Each row comes from the steps of one path. Every step used is in the known rows, and no mark comes twice. Write the path behind each row, first mark first.
(in the rows, 128 means zero)
Known rows
zage, kasus: [147 172 115 146 120 138 121 116 135 150 116 132 159 102 157 101 127 141
  98 114  92 141 142 162 119]
bafem, nevu, ruduf, bama, debi: [126 190 116 148  92 155 106 132 144  90 109 138 155 134 179 112 100 113
  90 117  79 128 117 163 112]
ruduf, bama, bafem: [140 145 119 113 102 110 108 105 168 106  76 100 131 105 129 110 120 129
 111 108  95 123 129 158 141]
kasus, zage, bafem, bama, debi: [151 171 125 119  78 143 169 162 136 147  62  95 149 121 178 118 123 128
 106 129 122  22 165 130  79]
nevu, ruduf: [139 178  99 141 121 147  86 120 132 108 117 144 140 114 174  99 120 101
 108 118  89 147 112 163 121]
kasus, zage, bafem, bala: [147 148 127 123 115 116 165 146 134 131  79 103 112 103 163 105 138 114
 110 138 114  82 170 162 104]
zage, tagin: [141 125 107 118  94 168 100 118 177 152 127 149 125  90 164 110 130 152
  90 124  98 139 124 159 132]
nevu, bafem, bala: [134 159 108 130  87 107 116 145 116 121 133 137 144 113 171 115 122 118
  99 137 112 125 163 148 109]
tagin, zage, bafem, bama, debi: [134 177 132 110  70 174 137 173 140 130  84  71 206 118 168 124 110 132
 105 128 137  61 181 107  89]
bama, debi: [122 138 121 111  68 156 118 126 124 133 106 145 123 129 174 125 116 121
 101  94  96 106 149 132  93]
nevu, bafem: [124 158  95 133 118 117 105 131 137 127 122 143 140 110 163 123 122 129
  97 139  95 146 143 154 121]
kasus, zage, bafem, nevu, ruduf, bama: [139 204 107 162 170 121 143 138 173  92  73  99 139 105 161 100 122 123
 101 160  80 122 118 195 132]
bama, bafem, nevu: [126 151 138 123  92 142 140 105 165  81  83  78 157 126 163 112 114 130
  85  98  93 139 118 169 102]
kasus, zage, tagin, bala, bafem, nevu: [140 104 117 127 122 163 156 128 208 154  87  86 159 109 156 108 137 169
  86 143 117  94 146 162 119]
zage, tagin, bala, bafem: [145 136 107 118  88 157  83 123 185 158 112 106 140 102 138 118 133 166
  85 118 125  99 150 139 148]
nevu, bafem, bama, debi: [139 179 107 127  50 135 119 160 120 138 116 132 176 134 185 129 105 129
  95 128 121  68 158 118  84]
debi, bama, bafem, bala: [166 139 153  99  45 150 132 125 120 137  78  90 170 123 176 119 117 103
  93  66 115  67 146 135  86]
tagin, zage: [114  98 114 109 139 157 130 128 158 128 107 108 183 103 156 109 125 121
 124 140 114 158 156 137 109]
bafem, nevu: [118 131 118 134 123 140 138 103 162 100 115 126 161 125 173 117 111 133
  85 127  95 157 124 169  97]
tagin, bala, bafem, zage: [143 121 113 132 108 117 104 112 138 130  99 101 137 130 126 124 122 124
  92 130 140 103 168 163 118]
debi, bama, bafem, nevu, ruduf: [155 191 140 134  81 181 114 121 144  97  75  82 195 133 197 115 107 101
  79  72  84 107  92 165  90]
ruduf, bama: [131 122 100 125 137 107 107 105 162 125 111 145 135 104 138 113 117 132
 109 141  96 139 136 155 135]
kasus, zage, tagin, bala: [133  60 108 113 128 171 149 128 183 186 119 138 135  97 160 106 150 153
 108 146 107 124 149 159 123]
ruduf, bama, bafem, bala, tagin, zage: [150 132 138  93 113 104 115 133 143 106  88 107 142  99 129  92 130 125
 128  82 108 102 179 153 126]
bala, tagin, zage, kasus: [146 157 117 130 162 142 114 130 132 149 114 142 164  92 152  92 138 148
 118  87  92 139 170 162 115]

Which path is each row?
[163 160 119 110  21 175  98 153 169 171 108  98 179 124 159 124 117 168
  79 110 150  22 167 106 111]
zage, tagin, bala, bafem, bama, debi
[148 219 100 158 132 114  86 118 179  76  85  96 164 117 149 101 104 125
  91 132  96 122 110 172 140]
bala, bafem, nevu, ruduf, bama
[132 165 116 112 157 134 100 137 147 118  91 122 129  95 145 116 133 143
 112  96 100 115 171 159 127]
bala, tagin, zage, bafem
[132 145 122 135 142 165 133 136 146 151 111 104 200  93 152  96 130 138
 118 131 107 162 163 149 116]
tagin, zage, kasus
[151 180 115 116 141 128 112 147 150 122  94 109 175 102 151 111 124 147
 111 113 127  74 174 143 108]
bala, tagin, zage, bafem, bama
[129  95 108 118  98 170 100 118 176 168 145 142 147 105 154 117 135 161
  88 131 112 141 144 151 138]
zage, tagin, bala
[151 188 109 172 118 121 115 137 111 148 129 138 149 106 154 111 126 131
  85 140 104 149 155 192 117]
nevu, bafem, zage, kasus
[179 152 149  93  65 130 114 120 104 139  79 131 127 122 174 115 125 113
  93  24 101  44 152 148  87]
debi, bama, bafem, bala, tagin
[155 156 122 158 116 133 127 115 118 145 119 138 144 107 150 102 125 126
  91 127 107 145 149 191 109]
bafem, zage, kasus
[150 159 119 115  44 141 110 143 136 144  91  83 189 147 157 128 108 139
  94 107 152  23 178  96  92]
tagin, bala, bafem, bama, debi
[122 172 126 126 165 143 123 133 162  93  94 109 153 109 157 118 124 153
  91  99  96 130 161 174 109]
bala, tagin, zage, bafem, nevu
[164 175 103 123  90 112 110 124 161 120  83  87 184 117 151 110 108 137
 102 131 140  57 144 126 106]
bala, bafem, bama
[151  93 129 121  81 143 104 115 181 145 114 109 129 102 117 114 131 149
  85 133 120 130 146 185 153]
ruduf, bama, bafem, zage, tagin, bala
[134 137 107 121 114 121  96 114 154 131  97  95 152 125 135 121 123 138
 100 117 127  99 160 132 129]
tagin, bala, bafem
[138 188 102 158 134 119  83 119 173  88 103  88 178 130 139 108 107 134
  88 138 108 121 130 162 146]
tagin, bala, bafem, nevu, ruduf, bama
[144 146 120 114  48 152 130 137 125 138 108 128 173 135 181 119 106 125
  99 112 123  65 152 117  76]
bafem, bama, debi
[135 172 114 134 115 127 123 109 172  93  82  89 157 124 155 117 109 141
  83 118 110 112 131 159 108]
bala, bafem, nevu
[132 223 118 146 164 155  96 145 145  75  99 114 160 109 172 102 123 129
  95  96  85 140 139 186 120]
bala, tagin, zage, bafem, nevu, ruduf
[129 179 109 156 126 154 109 115 148  80 120 129 166 128 185 101 110 112
  88 123  86 164 102 179 106]
bafem, nevu, ruduf
[165 176 142 147  86 136 129 114 120 125  85  91 138 109 141  98 129 124
  92  96 106 128 141 195 114]
bama, bafem, zage, kasus
[129 157 133 114 107 144 128 156 138 113 102  80 171 101 154 109 126 119
 109 135 130 119 187 138 116]
tagin, zage, bafem, bala
[124 136 114 114  86 132 110 123 141 134 102 149 122 121 153 124 111 126
 106 111  92 104 149 134 117]
ruduf, bama, debi
[166 125 119 106  50 173 150 163 175 193  80  89 170 118 165 111 132 160
 102 127 147   4 174 114  96]
kasus, zage, tagin, bala, bafem, bama, debi
